Known rows, with every step that occurs:
C/P/B/Z/W: -12, -24, 2, -4, 14, 1, 47, -31, 3, -1, -26, 4, -40, -20, 10, 57, -6, -24, 18, 47, -25, 17, 52, 8, 18, 2, 22, 33, 4, -16, 57, -10, -48, 34, 6, 5, 19, -22, 16, 43, -26, -5, 28, -32, 24, 6, -32, -4
W/Z/D: 16, 35, 6, 44, -9, -10, -60, -20, 43, 12, -34, -39, 26, 1, -19, -75, -6, 0, -32, -36, -1, -10, 15, -1, -41, -4, -17, -11, -9, 10, -3, -11, 28, 46, -39, -11, -3, 54, -37, -38, 15, -23, 8, -48, -27, -9, 3, -36
Z/W/G: 64, 52, -27, -11, 12, -7, 0, -4, 38, 12, 4, 9, -8, 7, 38, -1, 19, 2, -33, -7, 11, 7, -49, 0, 14, -22, -32, 12, -19, 15, 9, -39, 11, -2, 37, 17, 0, -14, -48, -15, -22, 11, 15, -58, 17, -40, -1, -39
D/P/B/Z/W: -21, -18, 7, 11, -5, -31, 1, 2, 11, 27, 2, -5, -13, 4, 3, 21, -23, -5, 8, 7, -44, -26, -2, -15, -1, 2, 34, -51, -4, -7, 36, -18, -90, 16, -12, -9, 24, -24, 31, 44, -19, -6, -20, 46, 35, 25, 4, -21
C/Z/B/P/W: 11, -7, -15, 37, 31, 9, -19, -3, -73, 10, 44, 39, -4, -35, -3, -34, 33, -5, 26, 30, 29, 84, -12, -4, 11, 12, -21, -1, -17, -13, -13, 1, -19, -25, 15, 26, 39, 6, -46, -10, 20, 19, 8, 10, -16, 4, 14, 10
D/P/W/G: -5, -38, 21, -22, -64, 6, 25, 16, 3, 1, 9, -24, 6, 4, -22, 2, 12, 6, -15, 0, -27, -40, -13, -33, 11, -21, 19, -57, 0, -15, 15, -27, 18, -15, 9, -32, 11, 9, 16, -3, -34, 10, -31, 47, 28, 18, -14, -33
P/C: -16, -15, -8, -13, 13, 14, -5, 25, 40, -43, 25, 1, -7, -28, 25, 42, 1, -4, -18, -6, 27, 1, 28, 43, -14, 28, 27, -9, -13, 0, -27, 7, 5, 5, -10, -12, -33, -16, 42, 20, 2, 15, -3, -12, -16, 37, 13, 15
W/P/D: -8, -20, 8, -22, 0, -1, 19, -8, -12, 33, -14, -9, 10, 47, -28, -21, -52, 20, -22, -49, 19, -19, -25, -50, -9, -20, 24, 30, 34, 39, -7, -26, 16, -36, 32, 22, -26, 33, 41, -29, 12, -2, 23, 10, 5, 6, -30, 28
Z/B: 40, -20, -31, 42, -24, 41, -33, -19, -5, 20, 50, -51, -24, -16, 60, 0, 27, -9, 3, -47, 10, 70, -1, 14, -38, 42, 14, 3, -8, -12, -6, -30, -33, 33, 9, 33, 27, -12, -60, 18, 41, -4, 1, -3, 21, 6, 37, -13
G/W/Z/B/P: 17, 37, -18, 6, -38, 16, -8, -8, -8, -9, -7, -36, 11, 15, 16, -13, 18, 0, 13, -49, -10, -41, -16, 22, -29, 5, -32, 29, 17, -13, -19, 50, 52, 28, -40, 2, -24, 2, -32, -2, 35, -29, -31, 11, -28, -35, 47, -9
D/P/W/Z: -12, -35, 20, 0, -62, 5, -8, 5, -9, 4, -20, -38, 37, -5, -46, -23, -3, -6, -15, -12, -25, -45, 10, -17, -8, -8, 8, -55, 4, -23, 26, -9, 33, -6, -29, -45, 21, 32, 27, 0, -17, -1, -32, 50, 9, 17, -17, -44
D/P: -4, -55, 34, 0, -35, -5, 13, -21, 13, 54, 21, -52, 14, -6, 8, 0, -17, -9, -35, -2, -28, 1, -9, -23, -17, -20, 33, -59, 1, -8, 21, -19, -11, -9, -1, -4, -4, -23, 35, 30, -19, 10, -46, 37, 26, 6, 11, -19
C/P/B/Z/W/G: -5, -14, -8, -8, 10, 1, 61, -26, 9, 0, -14, 10, -57, -15, 6, 57, 1, -14, 11, 47, -28, 2, 40, -2, 17, -19, 23, 36, 2, -13, 53, -21, -43, 35, 22, 8, 20, -16, -1, 32, -31, -5, 42, -37, 20, 8, -28, -10
D/P/B: -8, -45, 12, 13, -30, -21, -3, -29, 7, 44, 9, -39, -16, -28, 12, 10, -38, -13, 1, -9, -24, -31, 12, -18, -11, 0, 46, -56, -1, 9, 25, -28, -81, 17, 4, -10, 16, -23, 58, 59, -22, 13, -39, 43, 34, 36, -6, -18
G/W/P/C/Z/B: -37, 1, -25, -28, -4, 15, 26, 6, 7, -24, 4, -2, 0, 29, 12, 13, -11, 25, 41, -5, 16, -52, -12, 17, -3, -23, -25, 39, 10, 15, -39, 47, 48, -16, 7, -12, -61, -19, 1, -6, 19, 8, 8, 31, -33, -18, 26, 57
D/P/B/Z/W/G: -15, -14, -1, 11, -10, -28, 16, 10, 19, 29, 15, -1, -32, 11, 2, 24, -14, 6, 5, 6, -49, -40, -15, -27, 0, -19, 32, -53, -9, -6, 38, -25, -88, 22, 4, -5, 28, -17, 13, 35, -23, -4, -15, 44, 30, 33, 5, -27
B/Z/D/P: -34, 11, 44, 11, 10, -26, -13, 49, 52, 4, 8, 11, -2, 69, -13, 4, 16, 9, -6, 7, -62, 34, -9, -19, -11, -4, 29, -48, -4, -22, 3, 12, -21, 16, -38, 6, 9, -11, -39, -13, 5, -33, -6, 21, 21, -2, 25, 8
C/P/W/G: 8, -44, 14, -40, -46, 33, 72, -18, -2, -27, -15, -13, -20, -21, -19, 36, 26, -13, -6, 42, -6, 2, 41, -8, 25, -19, 7, 31, 5, -26, 29, -18, 61, 1, 29, -13, 6, 10, 3, -10, -44, 8, 20, -31, 18, -7, -51, -11
G/W/Z/D: 6, 51, 13, 6, -27, -9, -18, -7, 48, -11, -42, -31, 32, 35, -2, -32, 4, 2, 6, -38, -15, -62, 0, 23, -20, -1, -39, 20, -3, 7, -34, 54, 70, 31, -45, -31, -47, 5, -30, -18, 14, -26, -26, -13, -27, -45, 23, 0
G/W/Z: 7, 33, -6, -10, -38, -5, 2, -12, 24, -9, -24, -25, 20, 18, -1, -22, -1, -15, -4, -47, -17, -59, 6, 25, -22, -17, -28, 19, -1, -15, -18, 52, 84, 21, -44, -35, -41, -4, -14, 12, 11, -16, -44, 0, -27, -48, 29, -9
C/Z/W/P: -3, 11, -17, 10, 66, -24, -10, -23, -19, 35, 3, 54, 26, -18, -12, -49, -19, -1, -1, 50, 33, 53, -16, -10, 28, -46, -46, 6, -34, 15, 8, -12, 15, -49, 35, 2, -1, 3, -32, -12, -16, 41, 33, -23, -25, -34, -15, 11
C/P/D: 1, -42, 62, -4, -11, 11, 67, -20, -3, 23, -21, -13, 13, -9, -12, 25, -12, -16, -17, 24, 5, 25, 36, -14, 1, 14, 24, 54, 7, 9, 28, -22, 24, 1, 8, 23, -16, 18, 37, 9, -15, 4, 26, -13, 8, 13, -40, -5

Rows:
17, 33, -2, 0, -40, 13, -61, 14, 4, -57, -59, -7, 43, 7, -50, -44, 16, -5, 2, -36, 9, -24, 31, 11, 2, 42, -26, -4, -3, -7, -11, -2, 61, 13, -40, -55, 27, 61, -17, -49, 9, -18, -2, -16, 1, 0, -39, -29  P/W/Z/D
-19, -40, 7, -3, 3, 5, 49, -35, -1, 2, -11, -1, -53, -24, 2, 60, -10, -25, 13, 40, -31, 12, 67, -1, 10, -5, 40, 24, 9, -22, 52, -7, -47, 36, 6, 2, 19, -21, 20, 49, -25, -6, 19, -26, 26, 16, -26, 6  C/P/B/Z
-24, 19, -22, 5, 59, -11, 4, 39, 26, -41, 34, 65, 4, -40, 7, 9, 11, 16, 0, 48, 51, 13, 8, 34, 17, -10, -22, 2, -47, 12, -24, -4, 2, -19, 11, -13, -26, 4, -9, -6, -14, 38, 40, -13, -46, 30, 8, 13  P/C/Z/W/G
-8, -3, 16, -24, 46, -3, 2, 19, -49, -17, 29, 33, -5, -39, 2, 26, 6, 4, -15, 30, 30, 32, -20, 15, 12, 10, 14, -8, 28, 0, -29, 26, -9, -40, 11, 49, -10, -20, 62, -8, 5, 4, -14, -20, -21, 11, 14, 31  B/P/C/Z
-3, 12, 13, -49, -21, -4, 36, 4, 5, 3, -31, -14, 23, 64, -5, 2, -33, 15, 12, -48, 2, -68, -28, -7, 0, -11, -10, 47, 26, 31, -33, 41, 59, -22, 1, -4, -60, -11, 29, -9, 11, -7, -17, 28, -7, -32, 6, 44  G/W/P/D
5, 21, -32, -32, 38, 8, -11, 2, 21, -6, -29, -2, 23, 17, 22, 13, -24, 24, -8, -4, 37, -7, -32, 13, 14, -7, -30, 26, 7, 29, 1, -21, 14, -29, 33, 14, -28, -5, 17, -30, -4, 11, 44, -38, -1, -23, -21, 8  Z/W/P/C
17, 47, -3, 11, -38, 10, -1, 8, -14, -8, -20, -26, 21, 23, 2, -17, 14, 7, 16, -56, -6, -53, -23, 14, -29, 20, -28, 42, 17, 1, -24, 42, 49, 26, -43, 5, -26, 20, -22, -12, 40, -34, -21, 26, -27, -21, 41, -6  G/W/Z/B/P/D
-55, -38, -29, -24, 31, 5, 15, -5, -2, -4, 18, 10, -10, -3, -20, -11, -36, 31, -4, 15, 36, -15, 2, -16, -2, -51, 10, 2, 10, 21, -13, -9, 19, -39, 36, -7, -36, 5, 36, -20, -2, 25, 38, 4, -33, 16, -9, 52  W/P/C/Z
-5, -48, 32, -21, -55, 8, 4, 7, -5, 5, -7, -34, 29, -2, -22, 3, -5, -10, -12, -3, -23, -22, 3, -17, 9, 5, 18, -55, 2, -19, 13, -10, 17, -19, -12, -31, 16, 0, 39, 11, -23, 4, -43, 53, 31, 11, -17, -23  D/P/W
12, 0, -23, 40, 26, 5, -7, 4, -65, 9, 54, 45, -18, -35, -5, -34, 39, 5, 17, 32, 26, 67, -21, -14, 10, -3, -17, -2, -20, -12, -14, -10, -18, -20, 27, 29, 40, 13, -63, -18, 14, 18, 15, 10, -18, 10, 21, 2  C/Z/B/P/W/G
-25, 17, -25, -52, -11, -9, 23, -10, 11, -11, -22, -6, -22, 56, 4, 24, -30, 6, 36, -34, -24, -75, -6, 1, 6, -27, 0, 31, 27, 10, -17, 50, 15, 3, -1, -19, -39, -36, 18, 19, 7, -14, -26, 22, 5, -30, 14, 54  G/W/P/B/Z
-20, 39, -7, -25, 44, -16, 8, 52, 12, -11, -15, 52, 9, 78, -22, 10, 1, 13, -6, -14, -29, 21, -40, -18, 13, -9, 1, 15, 3, -14, 21, 4, 1, -16, -13, 15, 12, 2, -32, -14, 8, -26, 28, 3, 14, -22, 3, 5  B/Z/W/P/D
12, -7, -11, 50, 40, -1, -21, -14, -59, 33, 55, 30, -9, -45, 16, -37, 24, -4, 14, 33, 27, 96, -18, -1, -2, 1, -12, -3, -16, -7, -11, -3, -32, -19, 19, 40, 33, -3, -49, 2, 20, 22, 9, 0, -24, 1, 29, 8  C/Z/B/P
-5, 31, -12, 17, 32, -28, -47, 10, 32, -14, -5, 25, -50, 20, 13, 22, -12, -13, 26, -21, -27, -3, 29, 10, 2, 39, 37, -13, -7, 6, -1, 2, -108, 54, -18, -8, 35, -21, -3, 34, 15, -18, -6, -11, 36, 31, -4, 15  P/B/Z/D
32, 32, 18, -26, -15, 13, -34, 14, -58, -26, -39, -9, 24, 3, -27, -14, 16, -3, -18, -22, 5, -5, -20, -7, 11, 36, -9, -4, 50, -6, -15, 19, 28, -21, -15, 26, 28, 25, 38, -54, 14, -35, -29, -31, 10, -16, -23, -9  B/P/W/Z/D
14, 32, -20, 13, -44, 14, -11, -11, 14, -7, -9, -39, 8, 10, 15, -24, 15, -6, 15, -49, -11, -46, -1, 27, -31, 2, -30, 29, -1, -17, -18, 42, 58, 39, -42, -20, -26, 5, -48, 2, 32, -21, -24, 14, -27, -32, 47, -10  G/W/Z/B
-6, -30, 26, -10, -44, 28, 27, -25, -3, -25, -61, -32, 21, -19, -38, 4, 11, -17, 2, 35, -2, -3, 63, 5, 11, 8, -10, 35, 8, -15, 32, -5, 68, 19, -14, -25, 12, 39, 5, -27, -20, -8, 33, -32, -2, -8, -54, -19  C/P/W/Z/D
-8, 10, 28, -10, 51, -6, -10, 26, -37, -19, 16, 29, 3, -22, 8, 16, 7, 13, -9, 36, 31, 33, -23, 12, 8, 16, 6, -7, 29, 15, -41, 26, -20, -33, 11, 54, -12, -8, 57, -27, 10, -1, -3, -23, -22, 14, 8, 35  B/P/C/Z/D
12, -3, 47, 36, -7, -24, -50, -14, 54, 36, -26, -46, 4, 16, 22, -10, -23, 9, 5, 1, -7, -10, 6, -9, -11, 31, 18, -39, -2, 43, -15, -23, -80, 32, 0, 4, -3, -3, 19, -10, -3, -10, -4, 1, 30, 20, -11, 0  Z/D/P/B
-55, -58, 28, 14, 3, -14, 18, 15, 15, 17, 39, 5, 18, -36, -6, 6, -12, 12, -8, 48, 2, -8, 12, 0, -8, -24, 21, -60, -24, -2, 4, -8, -15, -20, -7, -18, -22, -7, 44, 23, -21, 28, -8, 60, -21, 44, 15, 1  D/P/C/Z
18, 26, -2, 26, 65, -32, -20, -14, -9, 28, 13, 62, 32, -32, 0, -43, 1, -17, -6, 51, 30, 73, -4, 10, 28, -21, -49, 2, -46, 4, 1, -4, 4, -34, 17, -4, 8, -9, -41, 4, -14, 41, 14, -29, -24, -31, -6, -7  C/Z/W
-38, -13, -10, 13, 47, -8, -4, 29, 15, -36, 42, 53, 6, -46, 1, 7, 0, 1, -2, 37, 39, 26, 35, 34, 0, 4, 2, -12, -36, 4, -29, 10, 5, -18, -5, -18, -28, -3, 18, 18, -2, 37, 14, 2, -46, 42, 10, 28  P/C/Z
8, -1, 3, 56, 44, -5, -13, -2, -67, 36, 49, 45, 3, -34, 2, -38, 19, 0, 15, 26, 33, 83, -19, -14, 0, 18, -13, 9, -16, 4, -16, -8, -36, -23, 15, 50, 29, 15, -41, -10, 28, 16, 19, 18, -22, 17, 23, 7  C/Z/B/P/D
11, 41, -38, 4, 38, -27, -32, 8, 10, -15, -8, 40, -42, 8, 16, 33, -17, -19, 22, -23, -26, -3, 17, 21, 11, 35, 21, -3, -8, -7, 24, -2, -99, 37, -13, -7, 43, -26, -1, 50, 5, -10, -4, -11, 37, 15, -7, -5  P/B/Z/W
34, 21, -21, -30, 30, 4, -16, -25, 8, 25, -31, -13, 24, 25, 21, -3, -26, 12, -19, -16, 24, 10, -41, -5, 11, -19, -33, 23, 12, 24, 12, -26, 16, -33, 37, 19, -12, -11, 2, -25, -6, 7, 28, -48, 15, -51, -25, -4  Z/W/P
36, 13, -18, -41, -45, 21, 5, 24, 1, -57, 4, 12, -14, 4, -20, 2, 33, -7, -15, -30, 0, -22, 1, -5, 23, 5, -4, -8, -11, -16, -8, -11, 52, -6, 16, -36, 24, 16, -21, -23, -17, 7, -19, -14, 24, 0, -30, -19  P/W/G
53, 1, -29, 10, -37, 49, -18, 13, -56, -15, 38, -27, -33, -5, 38, 19, 49, 11, 11, -36, 10, 40, -41, -5, -9, 46, 5, 11, 30, -16, -16, -14, -29, 10, 25, 60, 47, 0, -38, -27, 37, -24, 3, 0, 25, 9, 23, -8  Z/B/P/W/G
